What can hang from each mark
X: E
E: S X
B: Y
U: D M
S: E Y
M: S U Y
D: M U
Y: M S

Known rows, with every way that one mark hangs from another
M(U(D) Y(S)): [ -9  -5 -31   0 -21  -2  10  28   1 -16   8   3  -1  -6  -2  14 -12   9
  -1  -1   0  23   6  20]
U(M): [ -8   5 -11   4   1   0   7  11   0   5  -5  10   6   0  10  -7 -10   6
  -7  -6   7   4   6  -1]
X(E(S(Y))): [  2 -15  -4   3 -17 -17  17  -6  -6 -12  -2  12 -15  11   7  -9 -12 -11
  -4  -3  -1   9   6   9]
D(U(M(S Y))): [-27 -12 -16  -3 -20   2  17  22  -6  -5  -7   9   4  10   3   5  -4  13
 -10   3  19  29  -1  13]
D(U(M)): [-4  3 -7  2 -9 -1 13 14  0  5 -4 12  4  3  8 -4 -7 18 -8 -3 13  8  6  5]
M(U(D) Y(S(E))): [ -9  -1 -36  -3  -4   2   3  19  -6 -11  15  -4  -6  -6  -7   7  -9  11
  -1  -8  -2  23  13  27]
B(Y(M(U(D)) S(E))): [ -2  18 -43  -1 -16   1 -12  16   7   0  11  10  -7 -18  -5 -14   4  14
  -9 -10   3   0  11  21]
B(Y(M S)): [ -8   9 -28   8 -27  -4  -7  12  16  10   8  25  -4 -18  -6 -22   4  -7
 -10   3   8  -5   7   2]
X(E): [  3   0  -5  -4   4 -15   9  -3   0 -10   7   6  -2   7   5  -9 -13   3
  -2  -1  -6   8   1   9]
E(S(Y) X): [  1 -10  -1  -1 -18 -12  13  -9   2  -5  -7   8 -10   2  -3  -2  -1 -14
  -1   6   5   0  14   6]
Y(M(U(D)) S(E(X))): [-12  24 -40  -8   7   2 -16  15  11  -7  12   0  -3 -16  -7  -6   0  24
   0   1   5   0  14  23]
Y(M(U(D)) S(E)): [-11  19 -44   1   0   9  -9  21   6  -5   8   4  -5 -13  -2  -8  -6  22
  -2  -9   2   6  15  21]
M(U Y(S)): [ -7 -11 -25   6 -22  -4  12  24   9 -13  12   9  -2  -6 -12   1 -12  -3
   1   2  -4  20  -1  17]
S(Y): [  4 -14  -8   9 -19 -10  21   6  -2  -2  -4  13  -4   6  -1  -4  -7 -16
  -6   3  -1  13  16   4]
S(E(X) Y(M(U(D)))): [ -3   7 -26  -5  -5  -7   1  11   2 -12   2   0  -1  -4   0   0  -4  14
  -1   3   0   5  22  26]
U(D M(S(E(X)) Y)): [-35   3 -24 -19  13   5  -5   9 -17  -5  -3 -10   6   2   7  11   2  17
  -9  -3  18  22  13  16]
X(E(S(Y(M(U))))): [  0  -6 -17   8 -27 -16  13  10   8 -24  -1  15 -11   5   6 -13 -18   3
  -1  -3  -3   6   0  19]
S(E Y(M(U))): [  2  -2 -25  10 -11  -5  11  13   3  -7   3  10  -7  -1  -6 -16  -9   0
  -2  -4  -6   7  15  21]
D(M U): [  5  -8  -8   1 -13   2  17  11   7   5  -6  15   0   8   5  -4 -10  21
  -4   2   9   1   8  17]
X(E(S)): [  1  -4  -3  -4  -1  -9   7 -12  -3 -12   0   4 -12   6   6 -12 -12   4
   0  -8  -3   3   0   8]
Y(M S): [-16  11 -30  10 -10   3  -4  17  15   4   4  19  -3 -13  -3 -17  -7   1
  -4   4   7   1  10   2]
U(D(M(S))): [-17  -4 -26  -7  -7   9   7  14  -3  -3 -17   4   4   9  13   8  -4  18
 -10  -2  14  11  10  15]
S(E Y(M(U(D)))): [ -1   4 -31   3 -11  -2   8  16  -3 -11  -1   4  -3  -2   5  -2 -10  12
  -4  -8  -3  11  24  24]

Rows
[-17   0 -31 -11   9  14   0   5 -10   3 -11  -3  -3   9   9   0   0  20
 -10  -9  13  10  15  21] : U(D(M(S(E))))
[  2   4 -24   1  -9  -4  -6  -3   2  17  16  15 -13 -12 -14 -23  11 -12
 -11  -8   4   0   9   9] : B(Y(S(E)))
[ -7  -7 -27 -13  -7  -7   9   7  -6 -17  -2  -9  -5   8 -10   8   9   5
  -6   3   6  22  12  28] : M(S(E(X) Y) U(D))
[-22   5 -21  -8   3  -1  -3  16  -1   7  17  10  -2  -7  -5  -4   1  15
  -5   4  19  14  12  17] : D(U(M(Y(S(E(X))))))
[-19  15 -33 -17   7   4 -10   9   5 -14  -2 -12   0  -3  -6  -3   5  27
  -1   0   7   8   7  28] : Y(M(S(E(X)) U(D)))
[  2  -6  -7  -4   3 -12   9  -8  -2   3   6   4  -7   3  -9  -8   3 -12
  -3   5   1   5  21  12] : S(E(X) Y)
[ -9 -20 -23   0 -16   3  20  11  -4   6  -8  14 -10  17  -2  -6   4   7
 -11   2  17  17  13  27] : D(M(S(E Y)) U)
[ -6 -11 -32  -4 -13  -1  16  12 -12 -15  -5  -6  -8  11  -5   5   3   3
  -8  -8   2  28  13  26] : M(S(E Y) U(D))
[ -8   4 -15  -1   3  -7   0  -1   4   3   5  10  -5  -5  -5 -16  -1  -5
  -3   8   4  -1  23  13] : S(E(X) Y(M))
[ -2  -4 -14   4 -26 -10   9   7  15 -16  -7   9  -7  -3  -5  -8  -7   1
   2   7   2  -2   7  17] : E(S(Y(M(U))) X)
[-21   3 -30 -13   9   5 -10  14  -3   3   9   4  -2  -7   5   8  -5  16
  -3   3  14   6  21  23] : U(D(M(Y(S(E(X))))))
[-17  20 -29  -3  13   3 -17   3  13   9  15   9  -7 -17 -11 -22   3   6
  -2   6   9  -7  15  10] : Y(M S(E(X)))
[ -4 -18 -30   3 -13   2  17  17   2  -5  -6   8  -8  14  -7  -5  -1   2
  -8  -4   5  15   4  30] : D(M(S(E Y) U))
[-11   4 -31 -13   2  -3  -3  13  -2 -14  16  -6  -3  -9 -11   9  -2  13
   1   1   1  17  13  28] : M(U(D) Y(S(E(X))))
[-22   7 -28  -4   6  10  -5   1   0   2  -3   1  -7  -1  -7 -22   1   6
  -6  -5   6   8   8  13] : Y(M(S(E)))
[ -4   2 -20  -3 -25  -8   6  10   8 -20 -11   2  -3  -3   6   5  -7  12
   1   3   5   1  16  19] : E(S(Y(M(U(D)))) X)
[-23 -16 -24  -7   3  10   5   8  -9   1  -4   2  -5   9  -1  -4  -7   5
  -6  -4   8  17   7  24] : D(M(S(E) Y))
[ -3  14 -39   3 -33  -4  -6  24  14  -5   5  16   0 -17  -1  -6   0  11
  -9  -2   5   2   6  15] : B(Y(M(U(D)) S))
[-17 -11 -23   1 -12   1  17  14 -11   6  -5  11  -6  12   0  -8   7   5
 -15  -4  21  24  12  16] : D(U(M(S(E Y))))
[-17  -5 -25 -22   2  -2   3   6  -9 -21   3 -19  -1   4 -11  11   2  16
   0   1   2  26   6  33] : M(S(E(X)) U(D) Y)
[ -5 -10 -24   0 -14   5  13  20  11  -9 -11   6   1   9  -4  -2  -5  12
  -6  -1   5   8  -9  24] : D(M(S U))
[-24  -2 -32  -3  -2   5   7  15 -20   1 -11   3  -2   8  13   4   3   4
 -16 -10  20  24  21  11] : U(D M(S(E Y)))
[  0   3 -20   0  -6 -10   4   7  11  -9   7   6  -4  -4 -11 -13  -3   2
   0   6  -3   2  14  24] : S(E(X) Y(M(U)))
